Every row comes from one small tree of marks. The marks that hang from a mark follow it in brackets, in the order of their numbers. Every link used is in the known rows. Which tree was each row made from?
Known rows:
z_660(z_164 z_568 z_935): [ 17   2 -21  24   9  11   6  14 -31   3 -36 -34 -24 -44   8   1   4 -12
 -24  17 -22  24  -2   4   9]
z_351(z_660(z_63 z_935)): [-12 -12   2   0 -39  -8  12   4 -49 -33  49  -4  -2  54 -18  60 -19 -16
  22   8 -20  -8   2  18 -44]
z_164(z_660(z_63 z_330 z_351 z_935)): [ -5   6  -8  14  -5   6  -3  26 -46 -24  39  18  22  27 -13  -2  -9 -39
  23  18 -15 -17   3 -35  -2]
z_660(z_351 z_935): [ 10  -8  -3   4 -10  17 -29  -9   0 -33  48  13   9   7 -43  38  -9 -36
  -3  15 -24  20 -10  -6 -19]
z_164(z_660(z_351 z_568)): [-32  -6 -30   3  -7  12  -9   0   4  -8 -12  32   0  17  37 -30   0 -21
  -9   7   2  25 -37 -15 -38]
z_660(z_164 z_330 z_351 z_568 z_935): [ 23  28 -55  35  15  32   2  40 -39 -10 -45 -52 -24 -54 -11 -27  15 -60
  13  13 -67  13  27 -14  29]
z_330(z_660(z_935)): [ 36   4  17 -25   5 -18  -7  -8  12 -17  -6  -1  35  -2  -4  42 -33  11
 -29   2  34 -17 -21  -3  10]
z_351(z_660(z_568 z_935)): [-14   5 -22  -8 -39  18  37  11 -26 -27  -3 -30 -26   9  25  33  -8 -37
   2   1  -9  18  10  27 -31]
z_568(z_290(z_164(z_660(z_63 z_351)))): [-43 -14  29  21 -11  -2 -87   0  19 -60  43  49  15  58 -30  -7  13  14
  33 -31  25  10  10 -41  -7]
z_63(z_660(z_164 z_935)): [ 22  -5  13  14  21   5  -6 -33 -22  34   6 -11 -30 -24 -39  35  -5  -3
 -22  65 -68  20  -9 -15  -9]
z_935(z_660(z_330)): [ 24  14  33 -19   7  -7  30 -38  54   2  19   1  33  -6   9   8  -8  32
 -26  -7  38   8 -10  19   7]
z_63(z_283 z_660(z_164 z_351 z_568)): [-19   6 -27 -14  21  30 -21 -21  -9  52 -41 -27 -40 -22  -7 -28   1 -14
   0  33 -96  31  -4  11   5]
z_63(z_283 z_660): [-20 -14  33 -55  13   2  -2 -50  30  63  21  -4  -4   8  -7  22 -18  25
 -38  20 -16   8  -2  50 -13]
z_660(z_164 z_330): [ 11 -17   0  22  45  -8  10  -8  -3  31 -13 -27   9 -23  -4 -30   6   7
 -32  -3 -17  -1  -1  21  13]
z_330(z_33): [ -9 -41  48  -5  -7 -22  23 -37  40  36  40  32  14  16   6  12  13  46
 -22 -15  55 -19 -17  24 -16]
z_351(z_660(z_330 z_568(z_290) z_935)): [-23  32 -21   2 -33  18  36  33 -13 -37   4 -59 -14 -18  16   3  15 -49
  37 -23  -1   3  72  31  10]
z_660(z_164 z_935): [ 16 -16   7  34  18   0 -11 -16 -24  -5  12 -19   4 -21 -25  16  -6  -2
 -25  25 -27  21 -16  -4   6]
z_33(z_330(z_660(z_164))): [ 26 -21 -24   4  30 -42   5 -17  -2   8 -36  39 -10  -8 -19  20 -35  41
 -41  23  18 -17 -36  -9 -20]
z_164(z_660(z_63 z_351 z_568 z_935)): [-15   5 -32   8 -27   8  -7  33 -46 -34   2  28  -8  22  13   3  -7 -32
  22  20 -11   5 -17 -29 -24]
z_935(z_660): [ 15  -7  36 -17  -3 -10   3 -59  63  -7  32  26  28  12   2  26 -12  46
 -29   6  42  24 -41   8 -14]
z_330(z_33 z_660(z_63)): [ 15 -26  36 -22 -11 -56   7  -7  16  25   2  40  36  37   3  18 -10  76
   2 -18  59 -66 -22   3   1]
z_290(z_164(z_660(z_351 z_935)) z_568): [ 12  -2   8   9   9  26 -54  32  -3 -46  24  34  -8  33 -18  -3  -8 -36
  18 -42  22  57 -37 -46 -11]
z_63(z_283 z_660(z_330 z_568 z_935)): [  5  36   1 -53   5  24  49  13  -1  50 -28 -63 -28 -51  12   9  -7 -22
 -16  16 -26  -4  54  54  37]
z_568(z_290(z_164(z_660))): [-42 -15  48  13   2   0 -57 -19  45 -38  35  32  19  28   1 -12  13  28
 -11 -34  60  20   4 -21  -1]
z_164(z_660(z_351)): [-33 -23  -1   8   3   5 -23 -29  11  -9  38  47  25  39  13 -13  -7 -16
 -14  18   2  25 -49 -29 -43]
z_660(z_63 z_164 z_351): [  2 -30 -25  33  15 -13 -55  -8 -36  -9  18  23  -1  33 -53  -3   0   9
  19  15 -65  -3 -31 -14 -27]

Write each row's tree:
[ -8 -16  16 -37  11 -22  13  10  -7  29  23 -16  30  16  -3  -5 -13  24
 -13 -26  20 -39  28  71  19] -> z_660(z_63(z_283) z_330)
[-27  -7  21  -2   5  10 -18   4  20 -10 -34  31 -12  24  48 -14  -2  16
 -44 -32  50  20 -22 -12 -24] -> z_290(z_164(z_660(z_568)))
[-10   9  16 -30  -3   2 -34  -6  45   8 -25  13 -47 -13 -14  18  14  19
  -6  -8   6  13  33  14 -11] -> z_63(z_660(z_568(z_290(z_164))))
[-14  19  -4  -1 -33  17  82  29 -26   6  -7 -44 -22  -7  39   6  12 -30
  24 -19   6 -16  42  27   5] -> z_351(z_660(z_330(z_33) z_568 z_935))
[  7  22 -11  14  -1  10 -15  -3 -17  13 -21 -30 -50 -55 -26  10  17 -10
  12  45 -54  22  35  -8  16] -> z_63(z_660(z_164 z_568(z_290) z_935))
[ 11 -10  11 -29 -11 -26  36  -1  41  34 -53  18  11  -3  46  -3   0  51
 -19 -28  68 -42 -16  11  10] -> z_330(z_33 z_660(z_568))
[ -8  -2 -40  26 -25   5  18  32 -81 -24 -20 -34 -40  17   5  19  -2 -22
  28  13 -57   5   7   2 -19] -> z_351(z_660(z_63 z_164 z_568 z_935))
[ 12 -15  16 -13  -3 -16 -11 -23  41  11   0  34  35  22  -4   6   0  31
   7 -14  25 -32 -30 -23   2] -> z_330(z_33 z_660(z_351))
[ 32  17  -5  23  16  -6 -19 -20  -9  -9   3   1  15  11 -34 -17  -2  20
  30  14 -48   6 -18 -33  14] -> z_935(z_660(z_63 z_164 z_330 z_351))
[ 22 -16 -15 -24  -3 -31 -47  -2   0 -21  -6  41  32  45 -32  24 -25  20
   9  -7  -2 -37 -33  -9 -22] -> z_330(z_660(z_63 z_351))
[  1   9 -15  37  -2  11 -18  18 -14 -25 -15 -44 -17 -56  -8 -12  20  -9
   9   4 -11  23  32   1  32] -> z_660(z_164 z_568(z_290) z_935)
[-17 -10  -1  -8  34  23 -37 -46  -3  50   2 -13 -16   3 -37 -13  -3   0
  -3  43 -97  30 -15  -1   2] -> z_63(z_283 z_660(z_164 z_351))
[ 33   9  15  16  20 -23   6 -22  -4  11   0  -4  20   4 -14 -11  -7  46
   0  10 -10  -7 -13 -13  19] -> z_935(z_660(z_63 z_164 z_330))
[ 17 -25  26  14  24 -31   4 -29  17  43 -28   7  30   4  14 -15  -1  63
 -16  -6  23 -31 -38 -27  21] -> z_330(z_33 z_660(z_164))
[ 16  24 -25 -23 -17  28  -5   0  -7   4 -15   6 -50 -22 -25  39  -1 -42
   7  50 -59  20   8   1 -25] -> z_63(z_660(z_351 z_568 z_935))
[-34  11  -7  -1   1  -3  21  20  21  -1 -10  -3  13 -22  48 -53  17  -4
  -2 -22  51  -1  26  14  11] -> z_164(z_660(z_330 z_568(z_290)))
[ -4   3  -5  -2 -24  -4  38  23 -57 -19  38 -26   1  36 -13  37 -14 -30
  27  -2 -20 -28  29  26 -18] -> z_351(z_660(z_63 z_330 z_935))
[-15  15  11   6 -10   7  74  26  -9  21 -11 -13   1 -25  63 -24  14 -12
  -7   2  51 -16  18  -4  23] -> z_164(z_660(z_330(z_33) z_568 z_935))
[-46   0 -24  10 -13  11 -33   4  22 -32   7  26   6   5  26 -40  17 -21
  20  -7  16  30  -6 -20 -13] -> z_164(z_660(z_351 z_568(z_290)))
[  0   2 -31  25  11 -23  -4  47 -27   6 -34 -35 -16 -38  -9 -48  26  17
  30 -26 -11 -29  52  26  31] -> z_660(z_63 z_164 z_330 z_568(z_290))
[-16  -3 -19 -12  -1 -20  38  38 -24  16 -24  14   3  10  49 -29  -2   4
  -8 -11  36 -25  -2  16 -16] -> z_164(z_660(z_63 z_330 z_568))
[ 23  14 -22  40  31  25 -15   8 -37 -12   7 -38   4 -28 -40 -12   4 -49
   9  19 -73  10  15 -21  27] -> z_660(z_164 z_330 z_351 z_935)
[  2  26  16   3 -21   2  47  36  19   2   4 -40  -3 -59  12 -10  38  -5
  26 -31  51 -25  77  29  55] -> z_660(z_330(z_33) z_568(z_290) z_935)
[ -3  -2   8 -19   1 -12  68  19  28  47 -27 -10  -7 -33  45 -26  25  16
 -17 -36  51 -33  28  49  12] -> z_660(z_330(z_33) z_568)
[-33  19 -25  19 -26  25 -25  15  -4 -53  17   8  -1  -9  10 -17  10 -47
  30  12   6  31  11 -34   3] -> z_164(z_660(z_351 z_568(z_290) z_935))
[ 21  16 -10   3   3  17  -1  10  -5 -23  29 -18  17 -15 -33  18  -2 -53
   7   2 -24   1  24   5  10] -> z_660(z_330 z_351 z_935)
[-22  14  -4   2  13  30 -16  26  11 -22 -42  14 -11  19  34 -35  11 -24
 -17 -34  17  15   3 -27  -2] -> z_290(z_164(z_660(z_330 z_351 z_568)))
[  3   2   4   7  11   1 -38 -39  -1  -9  21   6  22  27 -26 -13 -14  41
  25  15 -48  23 -31 -24  20] -> z_935(z_660(z_63(z_283) z_164 z_351))
[ 20  18  22  -7  -2  18  25 -11   2  34  32   2 -19 -19 -40  29  14 -27
  23  41 -47 -14  30 -10   7] -> z_63(z_660(z_330(z_33) z_351 z_935))
[  3 -25  24  -5  21  -2 -35  15  23 -10  12  43  -5  39  10 -17  -7   8
 -16 -56  65  46 -50 -12 -23] -> z_290(z_164(z_660) z_568)
[ 21   9  50 -16  -2 -13  50 -44  61  26  26   9  31  -3  15  -3   7  48
 -10 -14  61 -10  -5   7  23] -> z_935(z_660(z_330(z_33)))
[ 18 -13   3 -30 -20 -47  24  19  13  28 -46  27   9  13  31   6  -3  61
   5 -25  62 -66 -12  13   5] -> z_330(z_33 z_660(z_63 z_568))
[ 31  23 -34 -23  -9  10 -14  22   3 -39 -47  -6   6 -12   4  21 -17 -27
   1   4  -3  -6 -10 -15   7] -> z_330(z_660(z_351 z_568 z_935))
